In the rows, zero is written as 128.
Known rows, with every step that occurs
m-w-h: [155 129 132 157 137 155 136 115 109 124  84 108 147 109  90 119 108 116
 107 169 129 131 149 122 135 125 123 111 118 153  97 139 110 123 105]
y-h-z: [183 142 156  90  95 140 144 150 107  72 135 141 146 103 113 162 127 108
 113 126 181 139 123 122 126 113 152 159 124 136  91 140 115 109 121]
u-w-h-y-m: [174 152 150 118 113 172 124 116 151  83  56 127 199 112  87 162 110 112
 133 139 116 157 127 110  99 136 146 134 131 120  95 121 139 127 105]
m-y-h-z-t-l: [191 137 102 106  95 118 123 148 107  61 110 138 140 109  59 247 131 148
 102 128 187 124 130  96 136 131 134 126 138 135 112 179 145 102 135]
l-t: [128 115 114 111 108 148 149 147 137 127 147 119  92  84  91 174 143 125
 143 146 120 113 139 122 123 126 148 138 145 136 123 165 133 126 115]
c-z: [162 143 124 122 149 130 121 122 135 138 119 114 196 115 138 126 179 128
 131 151 212 119 112 139 161 125 119 132 118 111 119 139  94 120 108]
l-t-z: [142 126 113 123 131 147 143 165 150 124 154 150 125  79 109 231 160 144
 154 140 176  96 138 122 157 111 169 145 138 125 135 161 152 137 133]
h-z-m-y: [193 127 156  96 135 122 121 134 168  55  65 132 147  83  96 168 138 170
 146 103 162 146 134 107 145 120 126  96 108 110 144 173 119 125 120]
y-m-z-c: [142 154 149 127 147 152 108  92 145  88  49 138  63  40 124 164 109 117
 121  94 188 110 114 119 199 114  91 139 119 100 137 154 143 134 140]
c-z-h: [182 135 123 109 141 155 131 140 141 122 126 110 169 109 116 133 172  54
 112 161 226 133 115 111 144 136 105 100 145 140 117 143  95 122 122]
m-z-t: [169 130 120 111 125 135 112 103 132 106 121 112 145  92 106 222 152 115
 112 149 216 116 151 120 178 132 121 113 121 132 128 156 131 112 126]
g-w-h-z: [182 139 151 127 100 128 143 153 116  34 151 133 136  95  94 138 131 112
 115 139 188 149 125 102 139 102 145 131 126 169  91 154 120 131 107]
z-m-y-h: [180 159 170 114 119 178 129 125 140  97  96 127 144 124 111 166 116  85
 109 126 138 134 116 138 113 133 132 118 135 114 115 139 115 117 121]
m-z-c: [137 137 139 134 155 130 115 100 137  95  77 128  40  49 129 147 119 128
 124  95 202 110 114 119 198 109  93 139 119 116 142 153 139 128 145]
m-z-h-w: [178 124 136 150 129 138 122 137 148  99 102 105 148 110 101 132 130 109
 139 139 179 127 131 117 110 121  92 157 151 147  96 148 106  97 162]
c-z-h-y-m: [182 146 153  84 121 168 121 121 161  93  53 129 195 108 115 171 143  92
 136 134 148 165 122 118 111 144 128 123 137 109  95 133 123 114 118]
m-z: [137 147 139 113 130 112 113 104 129  91  86 109 154  92 138 138 147 135
 132 132 179 121 114 130 154 120 100 131 100 112 125 157 129 118 139]
w-h-y: [158  99 128 105 117 122 151 133 134  86 110 103 136 122 111 135 140 142
 150 135 139 179 123 118  91 122 146 117 129 159  88 128 134 103 115]
m-y-h-w-g: [166 129 181 184 119 154 143 118 116 123 132 121 159 159 121 117  97 134
 138 109 118 118 146 108  90 121 153 101 133 127 104  99 116 111 130]
l-t-z-h-w: [182 108 124 156 130 153 137 167 156 114 135 125 134 104  90 177 135 112
 150 145 175 114 141 115 110 118 127 160 172 153 103 150 118 107 159]
u-w-h-y-m-z: [175 162 153 113 120 146 107  95 146  58  36 108 209  82 103 161 135 122
 138 139 173 140 115 111 134 126 111 137 103 105 102 152 136 116 123]
l-t-z-m-y: [183 130 143 111 147 140 123 140 183  81  79 136 137  74  94 206 150 165
 158 117 166 124 137 113 153 121 137  94 120 105 154 178 131 135 123]
y-h-w: [165 134 151 163 114 157 131 137 125 125 127 120 147 147 112 136 102 110
 129 135 128 119 125 146  86 120 127 190 163 140  85 120 108  94 149]
g-w-h-y: [165 107 148 138 112 122 148 138 137  63 135 108 126 133 102 126 144 121
 149 132 141 184 117 121  93 122 143 126 143 171  86 136 135 110 123]
c-z-t-l: [173 137  79 122 116 122 118 139 115  98 118 130 151 120  83 221 156 147
 101 144 212 112 119 107 158 136 118 128 137 128 122 168 135 105 127]
u-w: [179 136 124 203 140 137 118 134 136 119 121 123 188 131  70 112 129 120
 133 137 156 107 130  87 121 131 141 161 135 132 144 118 125 143 129]
h-w-u: [185 125 121 184 147 118 115 120 155  93 103 147 101 122  73 124 123 146
 114 129 131 120 143 165 123 119 126 140 156 118  93 144 134 102 122]
l-t-z-m: [162 139 113 110 133 182 146 158 175  82 129 164 103  74 135 198 147 137
 141 119 217 111 113 114 170 112 138 147 129 115 155 163 133 138 116]
c-z-t: [186 129 107 119 137 146 118 113 133 140 144 117 172 110 107 214 174 109
 111 160 236 116 147 127 185 135 136 112 134 133 126 143 107 115 105]
t-l: [133 137  91 128 109 110 124 146 109  89 105 141 122 131 102 162 125 159
 115 121 138 123 105 108 117 128 112 139 133 124 125 159 152 115 142]
w-h-z: [175 129 132  94 105 129 148 149 110  54 128 129 142  84 101 148 122 134
 118 139 188 144 132 101 138 106 149 122 110 159  93 143 123 124 101]

Rows
[218 136 136 162 153 150 117 113 146  79  52 164 101  88  73 136 132 126
  88 130 167 128 141 161 160 125 120 139 132 101  98 164 116 101 105] -> y-h-z-m-w-u
[205 131 123 171 149 125 113 120 162  73  89 139 107 104  68 127 133 111
 106 140 164 124 139 153 131 122 106 125 156 126  88 158 131  97 130] -> m-z-h-w-u
[190 117 145 137 147 149 126 126 136 103  40 141 140  84 110 130 135 161
 127 119 176 134 141 120 166 124 110 165 107 110 123 164  90 109 127] -> h-z-m-w
[174 153 121 111 144 170 129 130 166  92 104 138 151 100 156 124 159 126
 125 128 243 125  93 126 175 121 105 137 119 106 143 147  93 127 100] -> c-z-m
[149 151 150 177 114 153 139 131 119  70 165 119 121 133  98 110 116  69
 107 157 140 142 121 120 125 118 129 109 147 177 102 137 127 146 106] -> g-w-h
[163 153  95 111 104 131 107 124 117  71  83 133 148 105  83 236 132 140
 100 133 186 115 122 103 153 135 109 128 129 116 125 176 155 108 136] -> y-m-z-t-l
[173 127  86 109 100 112 126 152 107  69 121 142 129 107  76 230 135 157
 103 126 197 123 128  93 146 128 128 137 134 139 119 174 148 105 134] -> h-z-t-l
[213 129 117 173 153 130 116 127 162  90 103 139 124 114  68 126 144 109
 106 146 175 121 137 155 132 123 114 125 164 125  88 152 117  97 119] -> c-z-h-w-u
[183 143 127  90 114 170 148 149 150  36 111 146 117  77 130 138 121 132
 114 120 228 145 107  97 159 109 124 133 110 141 126 152 114 128  94] -> w-h-z-m
[161 145 120 120 144 174 136 150 170  83 118 168 119  96 154 175 140 137
 132 111 224 116 108 120 172 115 129 141 122 110 158 144 130 140 124] -> t-z-m
[171 117 152 174 124 159 157 145 129 120 154 128 134 129 115 142 119 121
 148 119 162 108 151  85 107 117 156 102 143 146 113 115 122 119 133] -> l-t-z-h-w-g
[172 130 152 113 145 133 115 122 171  85  67 125 141 100 104 156 132 158
 143 107 142 137 131 118 141 129 117  87 117 105 151 166 122 131 123] -> z-m-y
[176 140 130 145 146 178 137 116 128 106  69 110 162  95 103 118 125 114
 104 168 186 130 133 121 158 122 110 117 115 140 105 148  94 124  92] -> c-z-m-w-h
[189 137 150 111 155 134 111 118 176  88  61 118 173  95 108 158 157 158
 145 119 180 137 124 122 155 127 113  88 111  98 147 168 102 127 111] -> c-z-m-y
[186 104 127 141 124 124 145 136 140  80 108 101 164 124  81 128 137 139
 151 140 156 167 124  99  87 126 153 134 131 163  96 122 133 109 117] -> u-w-h-y
[175 138 147  81 111 174 132 138 165  88  67 142 170  90 100 213 140  96
 144 133 137 156 132 112 108 140 143 129 146 112  99 143 144 119 126] -> l-t-z-h-y-m
[173 147 122 182 128 161 136 131 123  98 130 106 175 121  65 113 106  97
 110 167 161 119 130  88 118 121 143 117 129 166 116 118 125 145  99] -> u-w-h
[172 158 147  96 121 165 116 119 146  81  73 115 160  84 113 157 140  46
 109 148 186 135 119 104 137 140  90 102 130 123 115 152 119 122 137] -> y-m-z-h
[183  90 122  91 125 128 152 164 159  93 124 124 126  95 105 192 174 117
 165 130 182 169 129 108 100 128 151 126 152 152 102 151 142  99 145] -> l-t-z-h-y
[158 148 145 148 131 177 127 106 117 119  53 115 168 104  87 136  99 102
 103 169 114 132 149 121 134 131 124 110 119 136  91 136 114 128 100] -> y-m-w-h
[191 111 116  96 111 131 129 134 123  93 149 133 135  92  90 230 144 127
 113 136 215 131 162 105 169 125 154 125 128 151 115 148 128 112 115] -> h-z-t
[160 150 151  94 108 167 126 114 149  85  59 129 180 114 109 169 110 114
 131 133 107 164 126 121 101 137 142 120 129 119  90 124 140 119 107] -> w-h-y-m
[199 139 164 153 129 161 122 135 148 106  96 114 176 129 104 148 121 127
 139 134 161 122 122 146 104 119 116 171 153 123  92 143  94  94 140] -> c-z-m-y-h-w
[160 141  86 117 106 113 114 130 113  76 101 127 131 107  86 225 141 150
 104 133 198 114 120 102 154 133 107 128 127 128 127 178 153 103 141] -> m-z-t-l
[164 155 167 115 107 168 127 115 151  69  73 134 171 121 103 164 115  98
 131 134 108 168 123 124 102 136 139 128 140 126  87 131 139 126 110] -> g-w-h-y-m
[204 135 143 179 139 131 113 118 152  88  92 142 117 124  61 144 119 123
 105 132 121 121 142 172 109 123 129 130 163 115  84 148 130  95 122] -> m-y-h-w-u
[199 129 139 161 157 133 107  97 153 101  20 154 133 100  64 142 134 139
 107 132 106 137 155 165 139 136 126 126 137  89  91 157 133 101 111] -> h-y-m-w-u
[144 127 125 150 164 141 126 133 144 121 115 162  40  61 125 189 121 138
 134  93 203  99 124 116 202 103 130 142 139 121 153 138 151 144 150] -> t-z-c
[142 175 155 100 122 145 100  92 141  81  46 123 187  82 133 162 133 117
 125 132 158 122 117 129 156 128 100 132 101  87 117 154 134 125 130] -> y-m-z
[155 144 154  93 111 155 120 114 154  95  55 138 177 116 120 168 121 126
 143 120 101 162 128 127 103 141 138 136 131 100 102 124 142 116 121] -> h-y-m
[158 134 172 183 114 164 148 121 111 133 150 126 149 166 133 109  95 122
 132 110 127 114 139 109  90 121 151 119 138 133 100  91 117 111 128] -> y-h-w-g
[185 159 169 117 123 179 129 132 143  95 103 137 154 116 110 187 123  89
 114 129 154 124 116 137 125 126 140 122 136 111 121 142 121 120 125] -> t-z-m-y-h
[210 122 114 174 145 137 125 142 168  84 114 150  91  97  56 165 141 113
 116 143 163 115 147 148 127 118 131 131 170 132  92 163 135 102 125] -> l-t-z-h-w-u
[168 136 153 211 135 148 141 119 117 127 144 128 179 151 103  93 114 131
 134 110 149 105 142  68 115 128 163  98 119 128 144  88 128 145 114] -> u-w-g
[200 127 131  95 101 154 134 132 113  95 155 135 139  99  89 238 138  95
  98 145 214 130 155 114 157 127 157 133 138 152 105 142 120 106 112] -> y-h-z-t
[168 120 162 140 141 146 111 104 135 138   4 127 184 106  97 152 128 148
 140 130  93 151 153 136 127 143 119 157 120  94  97 143 112 103 135] -> h-y-m-w
[170 140  95 103 100 122 112 125 123  63  77 131 150 102  83 239 142 152
 112 129 189 132 118 102 142 137 113 137 128 119 116 176 159  97 141] -> h-y-m-z-t-l
[174 131 148 128 140 157 131 118 125  77  61 145  56  36  91 162  93 129
 113 104 194 125 136 100 192 104 122 141 124 133 112 150 128 129 121] -> y-m-w-h-z-c
[181 137 132  93 118 148 109  97 144  95  86 118 169  84 102 244 148 115
 121 144 202 135 151 117 167 138 125 118 124 120 115 154 137 106 123] -> h-y-m-z-t
[174  91 130  94 123 121 145 147 149  92 109 110 126 120 112 140 159 110
 151 122 161 183 124 109  88 135 130 120 146 154  99 134 129  93 144] -> z-h-y
[186 121 140 112 116 129 142 140 107  70  92 125 154  79  88 142 125 146
 118 145 181 144 146 103 147 109 140 133 104 153  87 152 109 116 108] -> m-w-h-z
